Each row was made from one small tree. Brackets hold a mark, then the marks that hang from it, in alphabetical order. Every link used is in the known rows. Write each row's tree.
Known rows:
[tepi [fepeb fulis [rotiso [fizus tisa]]]]: [ 39.5 -43.2  14.5 -34.2 -10.9  -7.2 -18.7   6.5  -9.7  34.7 -31.6  -9.4
 -11.5  -4.4  20.7  -7.3]
[tisa dodas [rotiso fizus]]: [ -6.8 -44.3 -41.4  -1.7 -12.6   8.2  18.1   8.0  19.0  -9.8 -23.3  12.6
  -0.7   0.5 -27.6  -0.5]
[tepi [fepeb fulis [rotiso [fizus [tisa dodas]]]]]: [ 23.0 -46.4   3.5 -32.0 -15.2  -6.8 -16.3   9.9  -4.6  31.3 -30.5  -4.3
  -1.3  -9.6  11.2 -12.5]
[rotiso [fepeb fulis tepi] [fizus [tisa dodas]]]: [ 17.0 -50.0  -8.1 -25.7 -16.8  -7.4  21.3  -9.0 -18.0  -0.1 -18.5  -9.3
   8.5  16.5  35.8   1.8]
[fepeb fulis rotiso]: [ 12.7 -40.6   8.3 -14.0 -12.9   7.5 -19.2  11.6  -3.6  15.4 -31.8 -12.0
 -13.1 -15.5  25.6  -9.3]
[fepeb [rotiso fizus] tepi]: [ 36.6 -50.7   6.2 -20.8 -22.1  10.2   5.4   7.9   5.1  -5.8 -15.6 -12.2
 -30.0   8.3  32.0  -5.7]
[tepi fepeb]: [ 19.1 -15.0  -5.8 -18.7  -4.8  -6.8  -1.9  20.4  10.1  24.4 -30.3  13.4
 -20.3 -13.6  23.0   2.2]
[fepeb rotiso tepi]: [ 20.2 -39.9   8.2 -13.7 -24.8   8.3   0.0  18.5  10.1   5.7 -14.1 -11.9
 -26.8  -3.6  36.9  -8.4]
[dodas [rotiso [fepeb fulis tepi] fizus] tisa]: [  0.0 -71.4 -27.2  -9.7  -0.9   1.2   6.3  -5.0  -5.7 -20.8 -31.2   9.7
   2.5  15.4  36.4 -10.5]
[fepeb fulis [rotiso [fizus [tisa dodas]]] tepi]: [ 19.5 -54.9   2.9 -37.1 -25.1  -3.7  -5.0   0.5  -9.2  10.4 -19.0 -24.3
  -5.2   1.3  26.9 -15.9]
[rotiso [fepeb tepi] [fizus tisa]]: [ 31.7 -42.9   5.9 -12.9 -13.5   0.3  32.7 -10.3 -16.1  -5.4  -2.6  -5.1
 -13.4  25.9  30.0   6.0]
[rotiso [fizus [tisa dodas]]]: [ -4.7 -31.2  -9.5 -11.0  -7.6  -1.0  18.9  -9.6  -7.7  -0.8  -2.6   8.4
  -9.2   2.4 -15.1  -9.2]
[tepi [fepeb fulis rotiso]]: [ 29.0 -35.4   7.2 -26.4 -11.9  -3.3 -25.9  23.2   3.6  35.2 -43.1  -4.4
 -12.6 -17.8  35.3  -5.2]
[tepi [fepeb fulis [rotiso fizus]]]: [ 42.8 -43.6   7.5 -32.9 -10.7  -1.1 -21.4  14.1   0.3  24.0 -44.5  -3.8
 -14.4  -6.7  29.4  -2.8]
[dodas [rotiso fepeb]]: [-20.3 -42.5 -11.9  18.8  -8.9  18.4  12.0   7.0  -1.2   0.5 -17.5  22.1
   0.3   1.2  14.9  -4.7]
[fizus [tisa dodas rotiso]]: [-24.1 -30.1 -27.0   2.6 -12.9  -2.6  15.3   7.5   7.9  17.3  -3.7   5.8
   5.7  -7.1 -32.3 -10.7]
[dodas rotiso [tisa fizus]]: [-28.4 -47.9 -37.4  -0.6  16.7  11.8  -7.9   4.1   9.6  -8.2  -8.0  37.1
  -8.7  -5.5 -32.2 -29.3]
[dodas [rotiso [fepeb fulis] fizus] tisa]: [ -8.5 -69.5 -25.4   2.6   6.1   5.9   4.9  -8.6 -10.1 -18.8 -32.6  21.3
   5.4  11.4  16.3 -11.3]

Write each row's tree:
[  2.6 -56.7  -7.6 -14.0 -15.0   3.7  10.1 -10.4 -19.3   4.4 -20.5  -3.8
   8.2  18.6  30.9  -7.1] | [dodas [rotiso [fepeb fulis tepi] [fizus tisa]]]
[-19.0 -56.1 -28.7   2.3   7.2   7.3   3.8  -5.3   5.9 -20.4 -17.9  26.3
 -14.2   3.6  -9.1 -19.3] | [dodas [rotiso fizus] tisa]
[ 13.2 -41.4 -13.1 -10.7 -15.5  -5.7  13.7   3.8  -9.4  19.3 -18.2 -14.0
   8.1  11.8  18.6   3.5] | [fizus [tisa [rotiso [fepeb fulis tepi]]]]
[ -7.0 -44.6 -25.9  -9.4 -20.3  -7.8  16.3   7.1  -2.5  16.4 -17.2  -7.5
  19.9   4.4   9.4  -1.6] | [fizus [tisa dodas [rotiso [fepeb fulis tepi]]]]
[-25.0 -49.7 -40.9 -14.2  -8.5  13.6  -1.5  11.6   3.9   1.9 -19.6  21.7
  19.4  -0.8  -0.5 -16.8] | [tisa [dodas [rotiso [fepeb fulis tepi]]] fizus]
[ 23.2 -66.1 -35.7 -12.6  -1.3  -5.4  15.7   0.7   3.6 -18.8 -34.8   0.9
  -0.5  18.3  22.5   4.4] | [dodas [tisa [rotiso [fepeb fulis tepi] fizus]]]
[ 22.4 -42.8   4.1 -17.9 -14.9  -2.1  -1.6  12.0   4.2  24.6 -13.6   6.8
 -11.3  -5.3  -1.8 -12.2] | [tepi [fepeb [rotiso [fizus [tisa dodas]]]]]
[-16.2 -57.4 -30.1 -11.2 -19.9   6.4   9.4   4.0   1.5  -8.2 -31.6   9.7
  14.9   5.4  27.6  -6.8] | [tisa [dodas [rotiso [fepeb fulis tepi] fizus]]]
[ 12.1 -59.0 -40.9 -14.1 -21.2   2.5  20.8   8.4   7.5  -9.5 -38.1  -2.9
  15.3  13.7  16.8  10.8] | [tisa dodas [rotiso [fepeb fulis tepi] fizus]]
[-16.9 -34.6 -52.4  -5.5  -2.9  14.7   7.5  18.4  24.2   1.3 -12.0  26.7
   5.1  -7.5 -54.1 -10.4] | [tisa dodas fizus rotiso]
[  9.8 -38.2 -10.9   1.1 -17.4  -0.6  25.4   5.0  -1.8  13.4  -4.7  -4.8
  -1.1  14.3   7.6   3.5] | [fizus [tisa [rotiso [fepeb tepi]]]]
[ 35.9 -52.6  12.9 -38.6 -20.7  -2.6  -8.6  -1.9 -13.4  11.7 -20.1 -30.5
 -15.2   8.1  36.6 -11.5] | [fepeb fulis [rotiso [fizus tisa]] tepi]
[-18.1 -44.6 -13.4   6.1  -9.4  11.7  -2.6   4.1  -7.5   7.2 -32.1  12.1
   9.1  -2.4  26.9  -4.8] | [dodas [rotiso [fepeb fulis]]]
[-16.1 -41.7  -7.7  -2.6  -6.5   9.3   7.4 -10.6  -8.3   4.6  -4.8  11.6
  -8.8   5.7 -14.8 -16.1] | [dodas [rotiso [fizus tisa]]]
[-40.3 -44.5 -25.5  19.8 -13.7  14.6  13.8  11.6   5.9  -1.6 -17.0  27.4
  10.9  -6.8   2.9  -9.6] | [tisa [dodas [rotiso fepeb]]]
[-10.7 -66.3 -23.1  15.9   6.6  12.6  17.8  -7.2  -2.5 -25.6 -17.2  30.3
  -4.0  13.5   3.6 -12.0] | [dodas [rotiso fepeb fizus] tisa]
[ 20.6 -51.7 -21.7  10.0  -9.1  15.7  27.6   1.6   3.4 -11.6 -24.8  10.7
  -4.4  19.5  -4.9  13.9] | [tisa [rotiso fepeb fizus]]
[-46.2 -31.1 -16.7   4.5 -11.2   2.2   6.2   0.8  -1.1  17.2   0.8  15.2
   5.2 -12.1 -19.7 -23.8] | [fizus [tisa [dodas rotiso]]]
[-32.3 -45.3 -36.3   8.4  -2.7  24.1   8.9  10.8   7.5  -2.5  -6.9  39.1
  14.5  -2.5 -30.1 -17.2] | [tisa [dodas [rotiso fepeb]] fizus]
